Each row comes from the steps of one walk. Every step used is in the known rows, and no mark comes twice. Write the walk behind each row, first mark first.
Known rows:
rola-rolib-vebapa: [-26   6   5 -43   7  82 -33  15 -34  19 -66  53 -31 -28  -9  16  38  32
  55  39 -27   5 -13 -13 -14 -36 -27 -23  48 -15   9  35 -32  44]
mise-gapep-noruz: [ 42 -13  26 -44  -5 -21  26 -37  10 -29   3 -15 -42  23 -12  -6  22  22
  22 -24 -29 -29 -29  46 -22  36   0 -38 -11 -49  11  29  33  -9]
mise-rola-rolib-vebapa-tere: [-33   9 -11 -67  19   3  -5  51 -29  48 -27  12  -9 -15 -16  -1  50  53
  34  15 -35   7 -36 -29  35 -27  -1 -23  25 -32   8  27 -42  28]
mise-rola-mugib: [-20  44 -13  38  36 -40  21  15  35 -29  16   8 -33 -45  -6 -35 -32  23
 -24  28   6  29   4   4  26  15  29  -1   5   1 -29 -13  16 -22]
rolib-vebapa: [-30 -13  -5 -36  24  51  -1  11 -31  33 -22  45 -29 -29  -3  -8  30  14
  46  45 -25   8  -6   2   3 -22   0 -43  42 -28 -16  16 -47  28]
tere-vebapa: [ -3  -5 -37 -12   0  22   8  18   7  32   3   0  -2 -20   1 -13  29  -7
  12  -2  -1 -17  15 -15  38 -10  21  -8  22  20 -22 -11 -22 -14]
mise-gapep: [ 38  16  30 -34  35 -31 -20  -1   9 -19  40 -23 -25   5  -6   0  -4   5
  42 -22 -26  -3 -17   6 -11  -7  17 -22  16 -17   5  16   8 -20]
vebapa-rolib-rola-mise: [  5  53   0  19 -41  42  10 -13   9   0 -26 -13  35   8 -15  20 -19 -49
  -5 -14  37   8   8 -14 -13 -36   0   9 -11  28 -16 -49 -39   6]
rila-tere-vebapa-rolib-gapep-mugib: [-47 -57 -32  69   1 -40  72  16  34  31  50 -40  29 -17 -10 -11 -21 -35
 -32 -13  15 -22  51   4  39  34  33  36  -9  -3  14 -57  12 -20]
gapep-noruz: [  7 -20  15 -13 -17  45  16 -26  -2 -19 -22  -4 -41  12  -8  -6  29  13
  -2   7 -16 -27 -15  47 -19  30 -13 -35 -22 -31  -9  31  20   0]
befuv-mugib-rola-zakol: [  2  -6 -22 -65  44 -59 -12 -18 -12 -36   4  -8  27  17  13 -47  15  34
 -43  -3  18  18  -3  23  23  62   1  -4  -5   9 -26  31  22 -30]
mise-gapep-rolib-rola: [ 68  53  57  35  -6  16 -48  -1  -7   0  -3   8  13  15  11  30 -60 -11
  27  28 -14  32 -16 -35 -47 -57 -29  20 -18   7 -26 -12 -12  19]
mugib-rola-rolib-gapep-zakol: [  4 -16 -20 -19 -27 -11 -39   1 -10 -16 -21   7   5  39 -20  64 -30  17
  -3 -32  -1   7  23 -29 -31  27 -37  11  -2  23  38  46  66   1]
rila-tere-vebapa-rolib-rola: [  7 -25   0  28 -33  42  48  28  18  58  26 -13  47 -15  13  15 -29 -73
 -11   5   6  -3  17 -45  10 -52  33  37 -19  31 -24 -69 -55   9]
rolib-gapep-zakol: [ -8 -19 -30   2 -23 -23 -10   2   4   1   7   1  -4  36 -31  60 -31 -12
 -14 -23  -8   9  28 -21 -24  12 -20  -3  -3  23  14  24  43 -10]
noruz-gapep-rolib-vebapa: [ -5   5   7 -44   2  44 -30  -8 -40  35 -40  48 -45  16   7   4  30  42
  58  34 -28  12 -32  -1 -30 -16 -26 -46  58 -25 -14  44 -30  50]
noruz-gapep: [ -9 -20  14 -25   0  42 -17 -16   0  14  13 -10 -11  53   5  -3  16 -13
   4 -20  -6  -2 -26   3 -31  -5  13 -35  38   2 -12  59  11 -17]
mugib-rola-mise-gapep-zakol: [ 41  11 -34 -96 -11 -88  -1 -21  11 -40  -8  -6   2  57 -14  21 -11  30
  16 -76   3  11  -7   1  -7  25  -5 -21  26 -12  32  34  51  -6]
noruz-gapep-rolib-rola: [ 43  37  50  39 -24  53 -45  -8 -12  15 -16  14  23  41  17  30 -50 -17
   9  25  -3  32 -19 -35 -56 -56 -29  14 -11  17 -31   7 -11  21]
rolib-rola-mugib: [-26  25   1  92  15   2  25   6  18 -22   7  32   7 -37  23 -36 -33 -24
 -26  49  21  54   8   0  11 -28   9  16 -29  15 -34 -21  -1 -17]
befuv-mugib-rola: [ 14 -42  14  -3  39 -14 -39   2 -26 -26  16  -4   1 -13  72 -50  18  35
 -35  18  24   5  15  12  34  24 -13 -14 -24 -17  -3  27  21 -24]
rola-rolib: [ -6  36  33  -1  -6 103 -80  20 -20 -21 -67  12 -28 -14 -17  30  14  20
  17  14 -12  -3   0 -15 -29 -41 -41   8  17  28   7  52   8  11]
mugib-rola-mise-gapep: [ 52  40   9 -54  26 -63 -22 -32   6 -49  14 -32   7  21  -3 -14   0  29
  48 -55  16  -7 -19  13  -7  35   7 -22  14 -22  19  16  22 -17]
tere-vebapa-rolib-rola: [ 14 -18  12  22 -31  59  38  24  11  56  20  -2  36 -12  12  23 -39 -77
 -10  18   2   8  21 -40   8 -54  32  33 -20  28 -21 -72 -60   3]
mise-gapep-rolib: [ 59  65  48 -10  10   1 -74  -4 -17 -17  -8  -8 -59  14   3  21  -8  47
  46   6 -26   1 -22   5 -38 -14 -38 -14  20   0 -13  36   8  16]
befuv-mugib: [-10 -20  11  42  10  -8 -19  14   1  -2  11  -5 -27 -28  51 -33  34  -2
 -63  32  -5   6  15  12  27 -65 -21 -17  -9   7 -14   5  -2 -30]
befuv-mugib-rola-rolib-gapep-noruz: [ 15 -39  24  35 -27  10 -12 -34  -9 -28 -23 -11 -20  13   3  18  15  25
 -14  -1   1 -33   1  24 -28  50 -45  -1 -50 -17  32  26  60  -5]
mise-rola-mugib-befuv: [-30 -14 -18  70  21 -67  21   4  26 -25  40  35 -12 -42  17 -33   1  -7
 -79  34  -6   2  -5  24  25  -8  25  24 -22  11  -7 -25  13  -5]
rila-tere-vebapa-rolib: [-24 -47 -35 -27 -30  37  58  40  19  63  35 -40 -10 -33   5  -5  37 -44
  -8 -22   0 -49  24 -13  44  -7  50  10  24  33 -13 -44 -50   0]
tere-vebapa-rolib: [-18 -35 -16 -32 -24  60  47  33   8  63  25 -24 -25 -24   2   9  22 -50
  -8  -5  -7 -35  30  -5  40 -14  49   4  23  29  -6 -47 -60  -6]
rila-tere: [-27 -13 -22  25  11   8  -5  26  10   6  18 -33  10 -27   4 -30  33   5
   1  -8   3 -28  -1 -10   5  -6   2  -9  15  16 -37  27   2   3]
mugib-rola-mise-gapep-rolib-vebapa: [ 30  31   4 -62  18 -10 -35 -17 -40   2 -38  39 -34   1   9  -1  21  68
  80  15 -14   9 -30   2 -17  11 -30 -39  45 -39   4  25 -20  49]
noruz-gapep-rolib-rola-zakol: [ 21  49   0 -35   0 -15 -15 -24   1  -6 -19   7  41  52 -28   8 -34  -2
 -14   3  -1  38 -27  -9 -39   4 -10  14   3  32 -46  14  -2   2]
rolib-gapep-noruz: [  5 -26  19  39 -22  18  13 -35  -1  -9   2 -18 -27  16 -26  21   2  -3
  -4   2  -9 -33  -1  27 -36  52 -21 -16 -43 -18   8  12  39 -10]
vebapa-rolib: [-21 -23  19 -15 -14  86  21  31  -5  39  21 -24 -45 -18  -1  18  10 -47
 -14  11 -12 -22  24   9  11 -18  32  -4   7  21 -12 -23 -55  -3]
rola-mugib-befuv: [-50 -29 -20  89  17 -38  15   0  10 -25  33  44 -17 -40  29 -45  24 -19
 -79  42   0   7   1  42  21 -16  10  18 -28  18  -6  -6   7  -6]
mugib-rola-zakol: [  3  10 -22 -81  46 -26 -19 -16 -17 -36  -2  -6  31  23 -16 -32   0  33
 -13  -7  15  13  -7  18   7  82  11  -5   1   8 -33  41  16 -21]
gapep-mugib-rola-rolib-vebapa: [-22 -22  -1 -54  23  47 -22   9 -39   3 -62  53  -8 -23  12  -8  25  50
  50  32 -10   9  -4  -1   6   4 -19 -14  37 -41  24  31 -11  42]

Write each row's walk:
[-14 -13   6 -59  21  69 -42  10 -49   7 -63  54 -19 -22  10   2  31  51
  59  35 -14   7 -12 -10  -6   1 -25 -21  38 -27  17  42 -19  46] | mugib-rola-rolib-vebapa
[-45   0 -14 -53  11  25  -8  48 -39  48 -34  19  -9 -15  -4 -12  68  42
  34  20 -32   9 -34 -18  34 -35 -10 -25  23 -28   8  39 -48  24] | rola-rolib-vebapa-tere
[ 53  57  19 -14   3 -50  -8 -26  23 -31  11 -21  22  22 -15   7 -25  -8
  40 -46   7   8 -22  -7 -23 -23   4  -8   7 -10   7 -17   4 -11] | rolib-rola-mise-gapep
[  9  26 -17  -1   0 -21 -29 -26 -10 -46 -30 -14  19   3  28 -36  26  31
 -16 -24  53   1   9  17  18  20 -25 -18  -6  -1   2  10  15 -14] | befuv-mugib-rola-mise
[ 60  90  35 -11  -7 -14 -72 -20 -10 -31 -28 -12 -47  22 -13  19  -3  51
  49 -16  -8   2 -24   4 -40 -10 -45 -18  22   4  -9  29   9  18] | rola-mise-gapep-rolib
[-20 -37   0  58 -20  24  16  12   8  54  52 -39  -6 -19 -19  48 -19 -59
  -2  -2   4 -35  44 -29  -2  17  20  18 -18  43   8 -48 -18 -20] | tere-vebapa-rolib-gapep
[ 20  58  35 -26   4  60 -74  28   1 -20 -53   1 -24 -18 -35  46 -24  38
  17   3 -23  -7  -8 -37 -28 -30 -21  16  22  16   8  25  21  14] | mise-rola-rolib
[-29  -1 -16  70  -6   3  65  15  27   9  20  21   8 -41  28 -30 -26 -42
 -33  35  20  35  21  -4  33 -25  35  27 -20  23 -24 -55 -25 -13] | tere-vebapa-rolib-rola-mugib
[  3  37 -29  21 -51  14  35  -7  23  13 -17 -24  55   2 -14   6  -6 -42
  -1 -36  43  -8   7 -27   3 -33   6  13   1  32 -16 -61 -34   9] | rila-tere-vebapa-rolib-rola-mise
[ 42  12  10 -44 -20 -35  27 -53  17 -41 -14 -21 -29  31 -21  -8  27  27
  24 -45  -7 -30 -34  51 -21  40  -9 -41  -9 -43  17  17  36  -6] | rola-mise-gapep-noruz
[ 30  93   9  39 -38  30 -39 -23  -4 -22 -56   2  26  17 -14  19 -26  -1
  11  -2  36  20  -7 -16 -37 -41 -41   5 -11  25 -26 -16 -15  20] | gapep-rolib-rola-mise
[-37 -12 -12 -62  21  16 -12  43 -47  38 -31  18  -3  -9   8 -20  65  57
  35  17 -23   9 -34 -19  40 -11  -8 -25  14 -36  13  44 -38  25] | mugib-rola-rolib-vebapa-tere
[  2 -51   1  18 -44  19  50 -25   9  22  14 -27 -26  10 -22  29  10 -25
  -9 -12  -6 -52  10  24 -11  57   2  -7 -38  -7  15 -21  15  -7] | tere-vebapa-rolib-gapep-noruz
[-25 -44 -13  62 -21  12  27  20  14  57  61 -50   8 -22 -20  41  -7 -57
  -2 -12   8 -45  38 -32   2  22  19  23 -15  45   4 -49 -14 -17] | rila-tere-vebapa-rolib-gapep
[-43 -51  -7 101   3 -42   7  -2  12 -14  26  20  19 -14   6  -5  -1 -29
 -78  22  -5 -17  18  26   4  -7  -7  51 -37   7  31 -21  30  -2] | rola-rolib-gapep-mugib-befuv
[  2  17 -10   2  26 -75  40 -15  33 -34  16 -24  14  10 -15 -35 -15   8
  -1 -35  10   9  10  37  25  17  19   3  17 -44  19 -14  26 -23] | rola-mise-gapep-mugib
[-22 -27  22  69 -11  46   0  13  -2  38  54 -38 -15 -13 -24  57 -29 -58
  -7  13   1 -28  40 -19 -22  14   8  15 -26  39   4 -33 -17 -18] | vebapa-rolib-gapep
[-36 -24 -10 107   6 -39  23  -1  16 -19  31  51  12 -35  36 -37  -2 -40
 -81  51   4  20  -2  22  12 -36  11  36 -46  22  -9 -28   2  -1] | rolib-rola-mugib-befuv
[-43 -70 -16  53   4 -48  33 -13  17  -3  42  23  17  17  25 -38  15 -30
 -81   6  -4 -10   0  45  14  -4  22  22  -7 -12  17   0  22  -5] | noruz-gapep-mugib-befuv
[-40 -39 -11  96  -6 -29  40   5  18  -6  40  43   8 -35  38 -28  -3 -57
 -88  46   5  12   5  23  17 -38  22  41 -45  27  -5 -46 -14   3] | vebapa-rolib-rola-mugib-befuv
[ 10  45 -18  11 -50  31  25 -12  17  12 -27 -11  44   5 -15  15 -13 -48
  -2 -23  38   2   9 -20   1 -33   5  12  -4  30 -12 -60 -41   4] | tere-vebapa-rolib-rola-mise
[-45 -23 -20 -59  24  -2   8  42 -40  35 -29  19   8  -9   9 -33  59  57
  25  15 -17  13 -27  -5  52   0  -2 -17  16 -49  19  33 -31  24] | gapep-mugib-rola-rolib-vebapa-tere
[-31   8   2  74   0  14  52  15  21   0  18  21  -3 -41  23 -25 -31 -43
 -35  45  16  45  17   5  18 -27  27  24 -28  22 -27 -44 -25 -12] | vebapa-rolib-rola-mugib
[-16 -50 -58 -14 -45 -39  39  15  19  34  25 -20   9  27 -23  59 -15 -27
 -18 -48  -3 -18  34 -29   1  18   6  10   8  35  21  -8  24  -4] | rila-tere-vebapa-rolib-gapep-zakol
[ 53  13  14 -32 -26 -35  33 -56  19 -38 -16 -15  -9  34 -19   0  10  12
  24 -42  -6 -20 -35  36 -30  28 -10 -29 -22 -44  16   2  32  -2] | rolib-rola-mise-gapep-noruz
[ 13  15  34 -26  12  84 -92  12 -36 -39 -62  11  -7  -7  13  10   9  48
  21   7   6  -4   2  -9 -18   9 -36  14   2   9  18  63  26  13] | mugib-rola-rolib
[ 48  44  20 -26  -6 -42  10 -19  24 -17  19 -31  18  19 -15  18 -22 -23
  37 -48   7   1 -15  -7 -19 -22  18  -3   7  -6  13 -31 -11  -9] | vebapa-rolib-rola-mise-gapep
[-10 -39 -44 -18 -43 -24  29  10  12  32  20  -9  -6  31 -25  65 -24 -33
 -16 -38  -7  -8  37 -24  -1  15   6  11   6  34  26 -13  21  -9] | tere-vebapa-rolib-gapep-zakol
[ -2 -44   5  29  46 -24 -11  -7 -17 -30  29 -16  30   2  23 -31 -34  23
 -10   6  33   1  36  17  22  87   8  15 -31 -31  12   9  42 -21] | rolib-gapep-mugib-rola
[ 53  28  11 -45  24 -86 -18 -30   9 -48  17 -30   4  16  15 -24   8  31
  29 -55  21  -4 -17  14   6  22   1 -24   8 -24  23   7  27 -22] | befuv-mugib-rola-mise-gapep
[  5  30  31  59   3  26 -68  10   3  -5  -4 -20  -2 -13 -46  76 -51   2
  16   5  -6 -15  17 -51 -49   7 -32  28 -16  31  17   3  35  -6] | mise-rola-rolib-gapep
[ 22 -34  10 -34  58 -53  -1  -9  -8 -43  31 -16  20   7  36 -52 -22  34
   4 -15  18   5  14  30  33  77  22   3 -11 -56  17  18  40 -21] | mise-gapep-mugib-rola
[ -5 -20   1 -66  28  17 -18   2 -32  -1 -46  46  -8 -16  13  -8  21  54
  60  17 -16   7 -11   0   2   9 -13 -16  41 -50  33  31  -3  36] | mise-gapep-mugib-rola-rolib-vebapa
[ 40  62   8 -38  10 -37 -16 -19   5 -16  -9   2  39  34 -30   9 -39   4
  -2   4  -9  37 -23 -11 -34   5 -11  17  -4  25 -40   2   0   1] | mise-gapep-rolib-rola-zakol
[-37 -23   0  87  22 -19  23   4  15  -2  33 -22  16  -6 -19  -6 -39 -22
 -28  16   8   5  43  17  13  27   7  23 -17 -17   8 -20  27 -26] | rolib-gapep-mugib
[  2  11 -24 -51  -4  -9  41  -3  16  22   7  -3  52  16 -27   5 -25 -41
 -27  -2   2  21   0 -14   5   5  33  27   0  41 -37 -44 -35 -10] | tere-vebapa-rolib-rola-zakol
[ 51  39   3 -32 -11 -53  23 -20  31  -5  19 -29  25  17 -11  15 -15 -25
  38 -59   9  -5 -13 -15  -5 -17  24  -2  16   0  14 -47 -16  -9] | tere-vebapa-rolib-rola-mise-gapep
[ 17   3  29 -31  22  25 -59   6 -18 -47 -46   3   5   2  12  -6  -5  51
  19 -12   5   0   3   4  -4  23 -21  24   6 -19  38  46  47   5] | mise-gapep-mugib-rola-rolib
[-14  12  -6 -58  19 -25  -4  37 -37  50  -5   7 -26   2   2 -17  56  56
  46  16 -37  11 -46  -8  31 -21  -9 -37  24 -41  -2  32 -47  26] | mise-gapep-rolib-vebapa-tere
[-35 -37  -5   7  13  -8  38 -10  21  -1  18 -10  13  36   6 -37  -5 -10
 -30 -15   6  10   8  31  13  14  27  -6  26 -37   5  21  25 -22] | noruz-gapep-mugib
[-38 -44 -26  90 -11 -45  54   6  25   7  40  43  15 -38  42 -34   9 -54
 -83  37   4   7   7  18  31 -34  29  45 -39  29  -2 -59 -13   0] | tere-vebapa-rolib-rola-mugib-befuv
